What can hang from each mark
z847: z216 z893
z582: z216 z893
z893: z582 z847
z216: z94 z582 z774 z847
z774: z216 z893
z929: z94
z851: z774
z94: z216 z929

Known rows, with every way that one mark hangs from another
z851{z774{z216}}: [-17.9 -21.3  -1.1  23.7  20.3  -6.2 -15.8 -19.1 -39.0  13.2  -0.6   3.0
 -41.7  11.0  -9.2  -3.2  -8.5  17.7 -13.8 -20.8   4.3 -17.0]
z582{z216}: [ 29.9  -3.4  -8.6  21.8  19.0   1.3 -24.2  -9.4 -24.4   3.8   5.0   5.3
 -34.2   9.0  -5.9  -5.3 -35.6  21.3  -4.6 -17.2   4.1 -22.4]
z582{z216{z774} z893{z847}}: [ 44.0  12.1  -7.0  25.1  18.8  33.5 -18.9   0.5 -57.7  21.5   9.2   1.5
 -15.5 -10.0  -1.5 -14.9  -0.3  23.4   1.6 -14.3   8.2 -14.0]
z893{z582}: [  9.9  -9.1  -1.7  22.4  19.5   3.7 -24.7  -4.3 -37.6   1.4   4.0   7.7
 -19.9  11.8 -10.3  -7.9   3.9  20.8  -8.7 -29.9   4.2 -23.5]
z929{z94{z216}}: [ 19.1   3.0  -2.0  13.1  17.0  -4.3  -7.0  -5.7 -15.8 -13.1  -0.2  -0.5
 -39.2  20.1 -14.0   2.7  -9.3  23.1 -12.4 -22.1  17.3 -26.6]
z216{z94 z582 z774 z847{z893}}: [-21.1 -18.1   1.1  18.3  18.0   3.1 -17.6  -1.4 -39.5  -7.4  -0.4  -2.3
  51.1 -15.5  17.0  -7.1  -5.1  31.5 -11.8 -16.6  -9.9  -9.6]
z94{z216{z774 z847} z929}: [-23.5  16.2   4.6  14.6   7.4   4.3  -8.4   3.7 -21.8  -1.4  -5.0  -2.0
 -12.1  -0.5  -1.3   5.4 -17.4  22.2   0.8 -17.5  35.1 -14.2]
z216{z582}: [  3.1 -17.2  -5.3  20.4  20.7  -7.6 -18.1  -4.8 -36.4  -5.3   1.7   6.6
 -21.4  12.2   9.2  -5.1 -16.3  21.5 -10.6 -23.8   0.1 -17.3]
z929{z94}: [ 22.9  -4.7  -6.2  14.9  19.4  -5.3 -12.3 -14.0 -26.7 -12.2  -4.5   9.9
 -35.3  18.4 -12.2   6.4 -18.5  19.4 -13.3 -25.2  12.9 -26.4]
z582{z893{z847{z216{z94 z774}}}}: [ 30.9  -3.9   0.1  20.1  16.6  12.4  -6.0  12.2 -43.8   8.7   5.6   3.3
  10.1 -21.0   7.2  -6.6   8.4  36.2  -7.2 -14.5 -16.8 -14.3]
z216{z94 z582 z774 z847}: [-12.5 -17.4   4.2  16.5  17.8  -8.3  -2.2  -1.8 -33.7  -7.2   0.2  -0.9
  18.9 -11.7  16.7  -5.5 -20.4  27.3 -11.9 -11.4   2.2  -4.8]
z847{z893{z582{z216{z94 z774}}}}: [ 27.3  -9.7  -1.0  18.7  16.7  11.8 -31.9  -6.0 -39.9   7.5   5.9  -0.1
  39.6  -6.7 -11.3 -19.7  10.1  26.7  -6.6 -17.7 -17.5 -18.2]
z774{z216{z94 z582 z847} z893}: [-48.0 -35.6   5.3  30.4  22.3 -13.4  -2.6  -5.3 -27.9 -10.3  -6.0  -3.4
   2.2  -4.4  12.3 -11.8  14.8  26.4 -23.7 -12.7   6.6   3.3]
z774{z893{z582}}: [ -7.3 -17.2  -1.1  28.4  22.4   6.5 -23.8  -7.2 -34.7   2.5  -1.5   8.8
 -18.9  10.8 -15.4 -15.7  31.9  19.6 -13.5 -27.2  10.6 -16.6]
z851{z774{z216{z94{z929} z847} z893{z582}}}: [-48.3 -32.2   9.0  33.6  11.4  -3.1 -10.5  -9.9 -35.0  -2.0 -15.0   5.1
  -7.7   2.3 -11.0  -1.4  61.2  20.4 -20.4 -20.4  16.0   4.6]
z893{z582{z216}}: [ 28.4  -5.6  -5.3  25.0  18.0  11.5 -25.5  -4.6 -34.3   7.5   7.2   6.2
 -20.9  12.4 -11.7 -14.0  -5.5  20.5  -4.2 -20.6   2.4 -21.4]
z847{z216{z94{z929} z582 z774} z893}: [ -6.2 -15.7  -1.4  12.1   7.8 -10.1 -17.2   7.9 -29.8  -8.7  -9.9   8.9
  44.8  -4.6  16.2   0.8   0.5  31.5  -7.0 -19.4 -23.6 -13.1]
z94{z216{z582} z929}: [ -1.3  -1.9  -1.3  18.2   9.4 -11.0 -15.8   6.7 -23.6 -12.9  -4.4   2.7
 -29.5  19.1   6.5   2.7   1.9  20.7  -6.4 -25.9  14.1 -13.9]
z582{z216{z94}}: [ 43.1 -14.9  -4.1  19.9  19.2 -13.8 -22.1  -9.9 -17.2  -5.8   4.4   3.5
 -21.3   1.8  -5.5  -2.7 -29.1  25.3 -11.6 -15.3  -8.9 -17.4]
z216{z94{z929} z582 z774 z847{z893}}: [-21.4 -11.8   1.0  17.2   9.6  -1.1 -21.0   0.8 -38.5 -14.5 -10.8   4.3
  46.2 -10.6  16.6   4.9   4.4  27.2  -8.4 -22.6  -0.1  -6.1]
z582{z216{z94 z774 z847} z893}: [ 11.2  -0.3   1.6  22.6  17.6  16.8 -11.7   0.6 -36.9   0.4   6.1  -1.9
  12.8 -20.9   5.8  -4.6  -5.3  26.8  -7.7  -5.6   6.6  -5.8]
z893{z582 z847{z216}}: [ 23.9  -8.1  -4.3  26.3  15.3  18.0 -14.5  10.6 -38.9  13.3   6.5   7.6
 -11.8   4.1  -1.5 -12.7   4.3  34.3  -2.5 -24.8 -10.2 -24.8]
z216{z582 z774}: [ -2.7  -9.7  -2.6  14.7  20.1  -3.7 -10.4  -5.7 -43.3   5.2   1.7   4.2
  -5.1   3.5   8.2 -11.3 -22.7  18.6  -6.4 -17.9   5.6 -15.3]

Rows
[-33.6 -22.9   4.9  30.1  20.7   0.6  -5.7   4.4 -46.0 -13.4   1.6  -3.5
   7.5  -8.4  20.6  -2.4  21.7  27.4 -20.5 -17.2   0.9   0.0] : z774{z216{z94 z582{z893} z847}}
[  9.5   7.5   1.6  21.7   9.2  12.5 -15.4   3.1 -35.9  -6.7  -4.0   4.9
   8.4 -15.4   5.0   7.4   4.0  22.9  -4.5 -11.5  16.5  -1.9] : z582{z216{z94{z929} z774 z847} z893}
[-61.3 -25.3   1.0  32.8  22.9   2.2  -4.3  -5.5 -34.7  -0.1  -5.1  -1.5
 -10.5   3.0  11.7 -13.9   9.3  21.9 -16.9 -14.4  19.8  -1.9] : z774{z216{z582 z847} z893}
[  5.9  -5.3  -1.7  19.1  16.3  11.5 -24.7  -6.8 -28.1   1.7   2.6  -3.3
  39.2 -18.7   1.7  -7.2 -23.3  31.5  -6.1  -9.5  -5.2 -14.1] : z582{z216{z94 z774 z847{z893}}}
[ -6.4  -1.6   4.7  14.5   9.4 -11.0 -11.2  -4.1 -24.5 -10.7  -9.6   6.9
   3.1 -10.1   1.7  12.0 -21.2  22.6  -6.8 -19.4  17.6  -8.8] : z216{z94{z929} z774 z847}
[-10.0 -16.2   0.6  36.1  22.6  14.9 -16.5  -4.9 -50.3  17.3  -0.2   1.6
 -22.4   6.0 -14.2 -24.7  42.9  22.4 -12.7 -27.1  12.8 -11.8] : z774{z216 z893{z582 z847}}
[  8.4  -0.3  -1.8  18.7  17.8  10.3  -3.6   6.5 -38.5 -18.2   1.9  -1.1
 -22.4  18.9   4.5  -1.7  33.9  23.0 -16.2 -20.5  12.0 -15.0] : z929{z94{z216{z582{z893}}}}
[  3.8 -23.5  -6.2  30.3  18.6  13.4 -10.3  -3.4 -32.8  20.2  -3.0   8.6
 -32.0   1.2  -3.0 -10.2  16.8  30.6 -10.0 -14.5  -7.1 -13.6] : z851{z774{z893{z847{z216}}}}
[ 33.6 -16.4  -4.3  24.7  17.8   8.2 -39.0  -4.8 -32.4  -2.5   5.8   2.7
  23.0   1.9 -10.0 -12.9  16.0  30.1 -11.3 -23.7 -22.4 -20.5] : z847{z893{z582{z216{z94}}}}
[  1.7 -15.1   1.8  10.9   7.9 -22.0  -0.5   7.4 -24.5  -8.4  -8.3  10.1
  13.1  -1.3  16.1   1.6 -15.8  26.7  -7.1 -13.9 -12.4  -9.2] : z847{z216{z94{z929} z582 z774}}
[ 10.7  -5.6  -2.1  14.5  16.8  -5.2  -1.4  -1.1 -23.4 -16.2  -0.1  -1.7
 -28.1  24.4   1.0  -3.5  -0.1  23.1 -14.3 -19.6  12.3 -19.3] : z929{z94{z216{z582}}}
[-31.2 -27.6   4.4  25.1  19.4 -15.7  -2.4  -2.6 -31.2 -11.4  -0.6  -3.6
   1.8  -2.8  16.8  -4.3 -12.2  27.7 -18.9 -15.8  -0.1  -4.1] : z774{z216{z94 z582 z847}}
[-23.2 -19.4   8.7  24.0  19.6   5.0  -8.2  -4.1 -32.2   0.8  -2.0   0.8
  20.4 -13.2  -8.2 -16.4  27.9  25.2 -14.9 -14.2  13.6  -4.7] : z216{z94 z774{z893{z582}} z847}
[  3.9 -18.8   1.2  30.5  15.5 -13.5 -17.2  -7.5 -32.6  -3.1 -13.2   5.7
 -27.1  -0.7  -7.6  -1.3  27.6  23.1 -16.4 -27.9  10.0  -4.0] : z774{z216{z94{z929}} z893{z847}}
[-19.4 -24.0   6.8  28.4  14.5 -15.9 -17.6  -7.0 -30.0  -8.3 -12.8   8.0
 -11.9   9.3 -15.5  -5.9  48.4  17.8 -20.0 -28.8  10.5  -4.7] : z774{z216{z94{z929}} z893{z582}}
[ -4.8  -4.9  -1.7  19.8  21.0  12.2 -12.3   1.6 -57.9   3.4   3.9   4.3
  -0.1  -1.6  11.0 -10.0  11.7  18.7  -7.9 -19.1   5.7 -11.5] : z216{z582{z893} z774}
[ -4.3   6.1   0.6  17.1  14.6   5.8  -1.0  -1.9 -13.6 -15.4  -1.1  -3.8
 -27.7  12.9  -5.7   5.4 -13.3  27.1 -11.0 -17.3  27.9 -21.7] : z929{z94{z216{z847}}}
[ 12.8 -25.9  -3.0  27.1  11.5 -10.1  -6.7  11.1 -25.2  -8.9 -12.1  11.2
  -5.2   0.9  15.7  -3.5  26.2  33.5 -12.7 -19.5 -12.0  -2.3] : z774{z893{z847{z216{z94{z929} z582}}}}
[ -7.6 -31.1   2.3  21.9  21.0 -25.0  -8.4  -7.2 -33.8  -8.5   0.3  -0.8
 -10.2   4.4   9.3  -7.3  -8.4  24.2 -19.9 -20.3 -10.2  -8.9] : z774{z216{z94 z582}}
[  5.5  -2.9  -2.8  28.6  16.0  21.5 -20.5  -0.7 -32.2   4.9   7.0   2.7
  -9.6   4.8  -4.0 -11.1  -8.3  25.0  -2.9 -15.7  12.3 -15.9] : z893{z582{z216{z847}}}
[-34.8 -29.5  -0.6  29.6  23.5  -2.9 -14.5 -20.9 -35.5  13.9  -6.0   3.7
 -41.2   9.9 -13.8 -10.4  19.3  16.2 -19.2 -17.8  11.4 -10.3] : z851{z774{z216 z893}}
[ 41.5 -30.3  -2.5  34.8  19.3  14.2 -20.5 -10.5 -41.1  16.0   2.0   3.6
 -18.7  -0.1 -15.1 -22.9  52.3  26.8 -14.9 -14.3  -9.2  -2.6] : z851{z774{z893{z582{z216{z94}} z847}}}
[-33.2 -21.0   4.4  24.0  11.0 -19.3  -6.3  -0.6 -30.2 -18.3 -10.5   2.8
  -2.8   1.9  17.1   7.3  -3.1  23.6 -15.2 -21.4   9.8  -0.5] : z774{z216{z94{z929} z582 z847}}
[ -5.7   1.0   5.6  16.4  17.7  12.3   0.7  -4.3 -29.3   2.2  -2.9  -1.8
  -9.4  14.4 -25.5 -20.6  41.8  18.4 -13.1 -16.2  28.0 -15.8] : z929{z94{z216{z774{z893{z582}}}}}
[ 24.1  -0.7  -7.3  27.8  17.9  24.0 -15.5  13.4 -43.9   8.5   5.9   7.6
 -18.5  -4.8   7.5  -2.0   8.6  34.4  -4.8 -22.8  -9.6 -21.2] : z582{z893{z847{z216}}}
